Known rows, with every way that one mark hangs from another
(K756 (K591 K216)): [-14,16,-15,13,1,38,-2,28,-21,-24,-31,6,29,-11,23,-27,-24,-39,-9,-8,1,-27,15,-13,-8,14,20,0,3,-32,3,15,0,71,-23,-12,-6,-13,-1,-6,11,2,-4,11,40,-13,25,-17,15,30,-6,-19,14,17,-20,22,3,6,27,-24,-9,-31,3,24,7,14,9,20,-10,-17,20,-5,10,44,6,-16,-7,-8,-30]
(K327 (K216 K591)): [-19,-4,-53,-15,-9,0,2,15,-2,-8,-5,0,15,-34,-5,-3,-15,-42,-5,-13,16,-26,13,9,-19,-6,4,15,10,-5,22,4,-9,11,-2,8,4,-7,-38,-6,0,-1,-26,10,-11,-17,28,-39,5,17,-25,32,5,2,-12,59,42,-3,-19,-2,-11,-45,-8,5,1,0,-17,24,-19,16,15,-8,16,-1,26,1,-18,17,-25]
(K216 K327 (K591 K756)): [-22,31,-44,-28,-33,-8,9,14,-14,-31,12,26,-14,-28,-9,-14,-2,0,-7,-8,-3,-27,28,13,-6,-17,17,2,9,-15,-12,-4,-3,10,-10,41,12,-6,-58,8,38,10,-7,44,3,-13,-3,-15,9,7,-32,11,-1,16,0,42,12,13,20,4,-24,-18,-43,-19,-29,9,-4,17,-24,6,7,-13,-16,34,4,-2,-4,-5,-7]
(K883 K216): [9,-7,3,10,5,6,-6,-4,-11,1,9,-12,23,-30,-16,-5,-4,-32,-2,-9,11,-11,2,-5,17,4,12,-3,-1,8,30,8,-30,21,-5,-26,-7,-7,13,-6,-18,1,10,-2,-25,-9,33,-5,6,4,17,1,16,5,-18,17,9,-14,-11,-25,7,6,9,6,4,1,8,-3,4,-28,-5,2,3,-3,-15,1,-4,2,-2]
(K883 (K216 K327 K591)): [-33,5,-13,-16,-21,-8,7,23,-32,2,36,10,-11,-40,-38,-6,-2,-5,4,0,10,-20,19,6,-6,-18,5,-19,21,18,12,1,-24,14,3,28,-3,-15,-10,-12,16,8,-23,47,-30,-13,34,-3,16,14,-14,0,1,-9,1,46,17,-19,-22,25,-5,-1,-26,-12,-8,9,20,20,-2,3,16,-18,-2,10,-9,6,-9,6,12]
(K883 K250): [17,-10,-2,-9,23,7,-1,-4,26,2,-28,-16,16,-8,6,14,17,-11,2,12,-18,-4,11,1,20,15,5,5,-33,8,18,-11,-9,12,0,-41,10,7,27,6,4,-6,24,-28,13,5,6,-16,-5,19,-2,4,7,3,13,22,-16,-22,-4,-14,8,4,20,10,-8,1,8,-17,2,-11,-28,17,20,-32,9,2,5,-13,-26]
(K327 (K216 K591 (K883 (K250 K383) K756))): [-4,-16,-27,-2,-6,-23,10,-12,41,11,-18,11,-16,17,20,24,2,4,5,-12,5,-1,8,29,-19,20,-22,9,-13,4,6,-7,24,-49,20,-1,7,-11,4,7,-13,-2,-21,-22,-17,11,-1,-13,-22,4,-32,37,-11,-9,0,6,18,-3,-20,7,6,-16,12,9,-2,-13,-20,21,3,22,-12,13,10,-11,19,-1,-11,20,-7]
(K591 (K216 K327)): [-22,23,-3,4,-10,21,15,27,-7,-33,16,24,15,-31,-12,-7,-25,-28,8,-12,-17,-20,42,0,-14,2,27,20,22,-2,-4,12,-9,41,-1,-2,-7,-40,4,-16,32,8,9,27,-31,-5,21,-24,7,26,6,-15,8,13,-7,68,-7,-10,12,-9,-5,-31,-13,17,-5,9,30,23,-10,-8,6,-6,23,23,0,-11,-23,-11,-15]
(K383 (K250 (K883 (K756 (K591 (K216 K327)))))): [-9,18,23,3,-1,34,-7,15,-26,-6,-16,2,-3,10,9,-29,0,9,-2,-4,-7,13,-12,-23,-14,-7,19,28,9,-21,7,8,0,25,-14,16,-12,19,-13,-8,25,-10,9,1,12,-1,5,1,14,6,22,-28,9,-2,1,-17,-19,14,20,3,2,-6,-16,-10,16,-3,12,-6,-27,22,38,-13,2,13,7,-9,5,-4,18]
(K383 (K250 K883)): [43,-23,-1,22,42,13,-20,-1,8,11,-34,-42,32,14,5,-13,43,-13,12,-15,3,6,-11,-4,10,-13,9,31,-43,-1,21,-9,-22,21,6,-36,-10,27,3,28,-2,-23,21,-47,6,10,12,-18,-9,-2,37,20,9,9,12,11,-20,-17,-21,-25,15,-3,29,-6,8,-16,-8,-24,-28,13,-11,5,19,-37,32,10,2,6,-6]
(K591 (K216 K327 (K883 K250))): [-24,14,-12,13,3,-5,35,16,15,-45,9,27,-8,-11,-5,25,-1,13,17,0,-33,-4,45,13,-6,-7,28,21,-2,1,-9,2,27,9,6,0,10,-31,21,-36,30,-3,-11,18,-6,13,-4,-1,-18,35,14,-31,-10,-9,16,29,-24,-11,12,14,5,2,0,19,-10,1,32,24,-21,-24,-27,-7,42,8,1,-1,-30,-28,-22]
(K383 K250): [35,-19,-6,7,42,21,-15,16,19,-2,-37,-25,30,-1,10,-12,32,-21,13,-17,-1,-13,-1,-1,12,-2,17,28,-42,2,26,-7,-30,26,5,-35,-5,11,2,38,16,-16,12,-29,3,5,26,-10,1,1,24,17,1,3,13,39,-4,-22,-20,-41,4,-1,20,-5,-4,-1,5,-17,-14,13,-15,13,4,-21,30,19,1,0,-24]
(K250 K383 (K883 (K756 K591))): [32,3,20,0,11,13,-37,-10,19,36,-43,-24,32,27,24,-8,6,-13,-13,-6,13,25,-37,-10,1,10,-9,5,-5,-7,0,11,-14,19,-4,-3,-16,19,-7,35,-15,3,15,-41,28,-5,-11,-5,12,-19,0,15,15,3,-32,-50,-5,5,7,-12,7,-20,14,-2,4,-3,-24,-32,-34,23,16,-6,-17,4,17,-6,24,12,-2]
(K883 (K216 K327 K591) (K250 K383) K756): [-15,-10,33,-19,-11,-17,14,-15,4,23,27,3,-18,-13,-19,15,9,38,2,21,-7,4,1,15,13,25,-6,-27,17,33,-7,-8,-9,-8,23,14,-14,-3,23,0,-13,19,1,2,-41,4,-12,17,12,-3,-28,8,-14,3,15,-6,4,-16,-31,30,8,14,-10,-9,2,6,8,-2,39,-2,5,12,-8,-17,-16,7,8,15,27]
(K216 K327 (K591 K756) (K883 (K250 K383))): [-7,11,-41,14,-10,-26,19,21,37,-22,-5,31,-24,4,1,27,15,47,3,1,-12,-14,24,30,-9,6,8,14,-17,-10,-37,3,25,-21,4,26,14,-11,-17,1,22,13,-20,14,9,24,-33,6,-13,18,-29,20,-21,15,25,21,5,17,-7,24,-7,4,-19,-17,-38,0,-3,11,-12,-10,-22,-4,-3,24,11,2,-14,4,-4]
(K383 (K250 (K883 (K216 K327) (K756 K591)))): [6,0,26,-1,11,23,-16,-7,-43,23,13,-16,-3,10,-19,-26,9,14,-7,-4,5,19,-39,-21,-4,-32,-8,-4,4,8,16,2,-20,13,-6,19,-23,44,-12,-6,12,-12,-3,6,7,-8,6,22,15,-28,27,-21,1,-19,-1,-37,1,6,-13,6,-6,21,-7,-21,22,4,13,-17,5,15,27,-16,-21,-9,-6,10,9,-9,38]
(K383 (K250 (K883 (K756 (K591 K216))))): [27,1,16,18,10,28,-15,-10,-19,18,-32,-17,14,25,33,-40,-2,-14,1,-10,5,21,-29,-29,-1,10,6,22,-11,-23,1,-6,-2,17,-13,-15,-25,38,-1,10,-5,-15,12,-24,38,-4,10,2,12,-9,18,-8,3,4,-7,-44,-8,5,18,-11,6,-5,-4,1,26,-10,-9,-22,-29,18,25,-8,-9,4,16,-3,14,-4,-3]

Rows
[-10,15,0,29,0,14,23,49,31,-17,-17,35,6,16,17,30,-6,21,12,0,-26,-4,39,4,-23,25,32,12,-5,-18,-22,21,34,27,2,4,-5,-22,38,-18,23,2,-25,10,23,22,-5,17,-4,43,3,-43,-19,-13,-7,23,-19,11,10,11,8,-1,5,25,-1,15,29,36,-2,-28,-6,-8,25,24,3,-16,-20,-22,-18] | (K756 (K591 (K216 K327 (K883 (K250 K383)))))
[-11,-9,6,12,4,-1,-19,7,-28,4,41,-3,16,-24,-46,7,-5,8,11,-8,5,14,5,1,-11,-42,-9,18,28,20,16,8,-27,27,-6,-1,-18,-8,1,-14,-6,-5,5,2,-20,-2,21,-3,-2,1,37,-16,13,-19,-16,8,-3,-20,3,6,1,10,-5,-7,10,-4,17,4,-11,1,-1,-18,5,-15,-1,-5,-8,-16,23] | (K250 (K883 (K216 K327)))
[-21,28,-20,21,-12,-16,25,10,11,-49,17,34,-17,-4,10,17,-9,9,11,1,-21,5,37,-3,-11,3,28,23,-2,-24,-22,7,33,-4,-19,9,21,-32,-4,-24,29,6,7,42,5,16,-12,1,-14,19,5,-38,-16,-7,16,35,-28,20,41,4,-10,0,-6,13,-17,8,13,24,-3,-28,-31,-2,29,39,-9,-3,-19,-23,-23] | (K591 (K216 K327 (K883 K250)) K756)
[-21,-2,19,-33,-18,-19,13,-20,-29,14,41,10,-34,-26,-23,-1,2,23,0,19,-5,1,4,5,15,-6,-12,-29,34,23,5,-9,-7,-34,1,20,6,3,-11,-13,-6,6,-8,33,-37,-12,-4,23,5,0,-2,9,-2,1,13,-12,10,-13,-11,39,0,27,-12,-17,-4,7,9,3,37,4,1,-3,-12,-20,-26,13,-1,2,27] | (K883 (K216 K327 K591) K250 K756)
[36,-19,19,0,25,11,-21,-24,6,21,-15,-37,15,21,11,-24,29,-11,3,-18,6,11,-28,-2,15,-5,-7,23,-26,3,12,-18,-26,-12,2,-19,-13,24,0,36,3,-10,30,-53,16,9,10,-7,1,-24,20,24,7,0,31,-17,-11,-13,-9,-24,22,11,4,-23,15,-23,-15,-56,-18,34,0,5,4,-39,36,10,14,9,13] | (K383 (K250 (K883 K756)))
[5,6,44,0,-5,11,-24,17,-14,33,5,3,12,11,-9,-8,-11,11,-12,4,7,24,-33,-7,-7,-8,-17,-4,23,9,5,14,-20,5,2,23,-23,5,12,11,-15,7,-2,-9,7,-5,-6,19,20,-16,5,-17,10,-11,-32,-37,-7,8,0,8,6,3,-9,-9,12,3,12,4,-1,-6,29,-17,-15,8,-15,-18,20,2,38] | (K250 K383 (K883 (K216 K327) (K756 K591)))
[-10,11,-7,7,-26,-20,-8,18,-14,16,21,9,1,-15,-21,1,-4,17,2,-7,20,6,-2,4,-12,-12,-17,11,11,-4,-13,11,-17,25,-2,25,-24,-8,-24,5,0,17,-3,19,2,-5,2,7,5,-1,1,8,-11,13,-24,14,1,12,-13,10,-13,3,-34,-26,10,-9,-11,1,-7,1,8,-24,-19,10,-6,-5,-5,16,15] | (K250 K383 (K883 (K216 K327 (K591 K756))))
[-10,6,20,22,-3,2,29,-5,31,-10,1,20,-7,8,15,30,-10,18,10,1,-34,20,22,10,-18,27,6,2,2,9,-25,0,18,-1,18,0,-1,-39,39,-14,14,18,1,-10,-33,24,-18,14,-13,8,2,-11,-12,-2,8,5,-29,-7,8,3,15,1,7,20,-4,-5,23,13,-1,-10,-18,11,28,-1,-6,-4,-8,-1,-11] | (K591 (K216 K327 (K883 (K250 K383) K756)))
[-11,-3,-4,-10,-11,-9,11,-7,31,-5,-5,9,-33,20,1,28,29,29,8,5,-12,-2,20,30,-17,7,-5,-14,-4,13,-18,-9,16,-37,24,33,5,-16,13,16,11,7,-26,-20,-14,17,-28,8,-12,-2,-30,27,-18,1,23,10,-7,-4,-19,28,3,0,-5,-6,-20,0,4,11,-14,24,-9,10,-3,-10,13,0,-1,3,7] | (K216 K327 K591 (K883 (K250 K383) K756))
[-8,3,24,-7,-9,-16,-12,-15,-16,34,26,3,-3,-10,-32,7,-8,19,1,-11,8,16,-9,12,-17,2,-26,-9,32,30,8,3,-28,0,15,37,-27,-2,-5,21,-25,18,0,1,-28,-9,0,18,5,-13,-14,28,1,0,-22,-11,4,-2,-30,37,6,1,-23,-16,15,-9,-5,-5,-14,21,14,-14,-26,-17,3,-11,6,19,42] | (K250 K383 (K883 (K216 K327 K591) K756))
[-22,-18,-42,-1,-25,-28,8,-18,19,-8,6,5,-29,19,-1,16,5,-8,0,-7,3,-5,3,17,-15,-6,-21,-11,6,-1,12,-20,36,-72,2,19,25,-5,-17,-11,-8,-8,-30,8,-18,4,-8,-30,-25,-11,-29,23,-7,-28,29,0,33,12,0,14,8,-13,9,16,-8,-10,-21,29,-9,37,-2,5,17,-10,16,-2,-10,6,-1] | (K327 (K216 K591 (K883 K250 K756)))
[-14,13,25,-20,-15,12,-2,-20,-15,4,29,8,-18,-8,-13,-4,-2,20,-3,31,-10,8,-21,-13,11,-13,-4,-47,21,18,-5,-1,-2,-9,-6,8,4,21,6,-4,2,-5,9,32,-7,-16,-9,17,13,-13,-1,-32,2,2,4,-33,11,10,14,10,-6,17,-3,4,3,20,14,3,42,-21,13,-1,-3,3,-36,6,4,-17,20] | (K883 (K216 K327) K250 (K756 K591))
[-9,-7,-22,-5,-8,-5,-5,5,15,-17,-8,3,-18,23,15,18,-1,-19,-12,2,-2,4,-15,-4,-10,-14,-17,-3,-6,-11,11,-3,37,-42,-6,8,36,13,-12,-12,0,-18,-18,4,11,-4,-17,-16,-17,-7,-10,-10,-1,-26,3,-26,22,22,22,0,-10,-13,20,19,-8,2,-12,19,2,3,3,5,14,15,0,-1,-5,-14,-4] | (K327 (K216 (K883 K250 (K756 K591))))
[-34,8,1,-34,-28,-3,12,-13,-52,2,42,6,-23,-32,-27,-9,-20,0,-3,-1,12,-23,0,2,-21,-22,-13,-32,42,13,6,-3,-19,-6,8,34,-3,-13,-26,-7,12,10,-18,37,-52,-13,12,4,17,-17,-15,10,-2,1,-4,4,30,-7,-12,26,-2,6,-35,-10,-6,7,9,13,7,25,25,2,-10,11,-12,4,4,6,24] | (K883 (K216 K327 K591) K756)
[-2,3,-19,7,-19,-27,-16,-4,-27,13,21,-16,5,-11,-1,-17,3,1,-13,-8,37,0,-23,2,9,-17,-16,3,6,-21,-12,-10,-8,5,-28,1,-6,11,-56,0,-23,0,-4,28,14,-15,6,-3,7,2,2,21,5,20,-8,-19,4,2,6,7,-19,-1,-29,-19,13,-13,-14,-14,-9,0,-2,-18,-32,15,-6,4,5,11,19] | (K250 (K883 (K216 (K591 K756))))
[-13,-3,2,-13,-20,-9,-3,-24,-35,5,24,-19,1,-26,-18,-22,-5,-13,-10,1,31,-17,-17,2,10,-5,-12,-27,16,7,9,-19,-15,-5,-8,9,-6,-7,-24,-8,-16,9,-7,20,-13,-25,17,2,12,-10,-12,24,16,16,3,-17,26,-13,-7,14,7,-1,-7,-6,11,-6,-12,-5,-5,13,19,6,-21,1,-4,6,6,14,17] | (K883 (K216 K591) K756)
[-7,-9,-35,3,0,-5,5,-10,1,-19,11,-6,1,7,-4,8,-6,-55,-11,-20,15,-7,0,7,-25,-28,-22,4,-2,-2,18,0,8,-29,4,3,20,-29,-9,-8,8,-13,-5,2,-28,-2,12,-27,-18,-10,13,18,1,-18,-15,20,28,5,3,-19,-6,-26,12,13,-5,-15,-20,21,-19,15,1,2,25,14,25,-2,-17,8,-8] | (K327 (K216 (K883 K756)))
[19,10,26,13,4,28,-30,7,5,23,-38,-9,35,18,34,-18,-20,-24,-14,-8,4,25,-24,-19,0,25,5,13,10,-22,-23,20,-3,41,-9,-6,-32,7,1,15,-26,8,11,-28,40,0,0,-1,19,-4,6,0,12,21,-45,-40,-18,4,8,-15,4,-30,1,14,18,-12,-7,-17,-23,13,26,-7,-9,10,2,-23,16,4,-18] | (K250 K383 (K883 (K756 (K591 K216))))
[-2,2,15,-18,-6,12,-9,-16,-43,9,10,-20,12,-9,-1,-31,-16,-28,-22,1,18,-11,-37,-19,12,-17,-3,-32,21,-1,15,5,-9,3,-16,-4,2,22,-9,-7,-12,3,1,11,11,-23,15,5,28,-22,-6,-15,16,-5,-22,-26,23,9,18,-12,-6,4,8,6,12,15,-1,-5,14,-14,27,5,-32,7,-23,1,10,-3,14] | (K883 K216 (K756 K591))
[5,-5,9,0,5,7,-5,8,24,-8,-36,12,-14,34,15,24,4,21,-5,4,-15,16,-1,11,-16,6,4,-11,-15,-3,-16,6,23,-17,7,23,9,2,23,1,16,0,-11,-17,11,17,-29,19,-6,-10,-9,-12,-6,-4,2,-24,-11,16,9,9,6,9,8,6,-21,17,0,11,-12,-3,-1,7,-1,5,-1,-2,10,-6,1] | (K216 K327 (K883 (K250 K383) (K756 K591)))
[12,-17,0,-6,18,-7,1,-34,18,-4,-24,-18,-9,26,11,24,15,-2,6,3,-9,13,-2,5,21,-3,-9,-12,-34,2,0,-20,19,-51,-3,-23,20,-2,11,-1,6,-4,8,-21,2,10,-20,-7,-23,-10,7,12,3,-1,27,-21,-10,4,10,-4,10,17,18,8,-15,-11,-9,-12,-11,6,-29,12,15,-22,14,12,-3,-2,-7] | (K216 (K883 K250 K756))
[34,-10,7,7,23,5,-2,6,31,14,-46,-3,-2,42,30,15,14,11,-10,5,-5,6,-15,-1,9,23,-7,-19,-27,-14,-11,0,30,-26,4,-2,8,9,30,18,-19,-5,-7,-47,38,11,-28,15,-13,-13,-18,3,-3,5,6,-40,-5,13,8,-2,-3,0,25,13,-5,4,-4,-3,5,-1,0,7,-3,-1,11,3,12,4,-12] | (K216 (K883 (K250 K383) (K756 K591)))
[-17,-4,-73,3,-16,-22,11,15,12,-34,5,23,-14,9,19,15,6,-8,0,-12,10,-6,11,11,-7,-9,-3,15,-14,-21,-5,-4,43,-30,-11,-6,46,4,-47,-17,2,-16,-26,34,18,-3,-8,-25,-26,30,-31,13,-17,-12,22,22,24,31,12,4,-18,-20,-4,5,-20,-10,-21,23,-5,8,-21,-3,13,23,15,4,-22,5,-23] | (K327 (K216 (K591 K756) (K883 K250)))
[16,-10,30,-15,5,-5,-8,-42,4,20,26,-20,0,-6,-5,-6,7,7,-9,21,3,8,-21,-11,40,20,-5,-38,-1,10,7,-16,-10,-17,2,-30,12,14,18,4,-23,-5,34,-10,-13,-5,0,6,-1,-16,11,-3,12,-9,12,-34,-13,-20,-3,2,16,16,25,11,11,-5,-1,-21,47,-11,-21,22,2,-24,-30,11,15,-5,-2] | (K883 K216 K250 K756)
[24,-23,35,12,33,-2,-9,0,40,33,-8,-12,33,-10,-8,11,24,11,9,8,-3,1,-2,1,27,37,8,-9,-22,22,7,8,-11,26,18,-55,-1,1,42,9,-32,6,25,-38,-1,8,14,14,-1,22,8,4,-7,5,-10,15,-14,-30,-32,-12,13,25,37,19,8,2,11,-13,41,-38,-34,20,23,-35,-18,3,2,5,-15] | (K883 K216 (K250 K383))
[30,-24,53,-4,21,-6,-9,-28,33,40,1,-16,16,-1,3,3,14,4,0,16,-5,18,-15,-7,39,33,-9,-16,-10,27,-3,-4,-17,-1,21,-45,-7,4,48,17,-37,8,39,-37,-7,5,8,11,-1,-15,1,10,-6,10,-7,-19,-12,-24,-23,-12,13,23,34,8,18,-8,3,-27,48,-22,-20,31,0,-35,-18,6,17,11,-6] | (K883 K216 (K250 K383) K756)
[-21,11,-19,-1,-16,17,-1,6,-32,-38,5,8,-18,6,-2,4,-10,-19,-2,-3,-2,-10,2,-1,-25,-36,-10,-9,10,-4,-1,8,17,-14,-10,62,14,-6,-15,1,40,-4,-34,23,10,-7,-15,-1,7,-19,-10,-13,2,-5,-3,-5,24,24,27,1,-13,-20,-16,-6,-26,15,14,23,-44,7,23,-14,-6,42,9,-4,-2,-14,13] | (K216 K327 (K883 (K756 K591)))
[0,-1,-24,-9,-21,-26,0,-3,-3,6,13,4,-13,-9,2,-13,8,18,-7,9,21,-16,-5,-6,37,18,-7,-20,-3,-15,-8,-13,2,-2,-13,-27,21,21,-24,-6,-17,5,6,37,12,-12,-7,8,-4,6,-24,-1,-9,13,17,-11,8,7,3,9,-10,25,-11,2,-6,-4,-1,-5,38,-17,-19,13,-21,15,-22,11,-2,5,-4] | (K883 (K216 (K591 K756)) K250)
[0,21,-15,36,1,-19,29,24,36,-27,4,40,0,0,17,30,0,22,9,-4,-28,1,59,6,-7,16,20,16,-11,-30,-46,14,28,18,9,-10,10,-31,12,-11,24,17,5,14,17,26,-18,5,-15,34,6,-25,-20,2,-7,37,-34,13,20,-1,-2,1,-5,16,-15,11,9,22,14,-36,-29,1,13,33,-6,-3,-12,-11,-33] | (K591 (K216 K327 (K883 (K250 K383))) K756)
[-2,18,16,-6,-9,23,3,-7,4,-1,-13,5,-2,5,37,-18,-13,-8,-7,18,-11,7,-10,-19,20,26,12,-18,10,-22,-22,-10,11,3,-15,-21,5,18,7,-2,-14,1,12,10,30,-9,-12,0,8,1,-13,-27,18,12,-10,-27,0,3,36,-3,2,-8,10,24,4,13,-9,-2,16,-5,10,13,7,17,-22,-4,3,-1,-22] | (K883 K250 (K756 (K591 K216)))
[33,-23,38,8,33,5,-21,-34,-23,32,10,-43,16,15,-8,-32,23,-2,2,-9,9,31,-36,-17,19,-18,-18,9,-19,17,30,-8,-33,-1,5,-31,-17,22,4,9,-19,-15,29,-33,-9,-4,14,11,-2,-29,36,-2,8,-13,18,-37,-26,-15,-13,-14,11,33,5,-22,28,-20,-12,-36,-1,21,3,5,-4,-34,1,10,10,7,26] | (K383 (K250 (K883 K216 K756)))
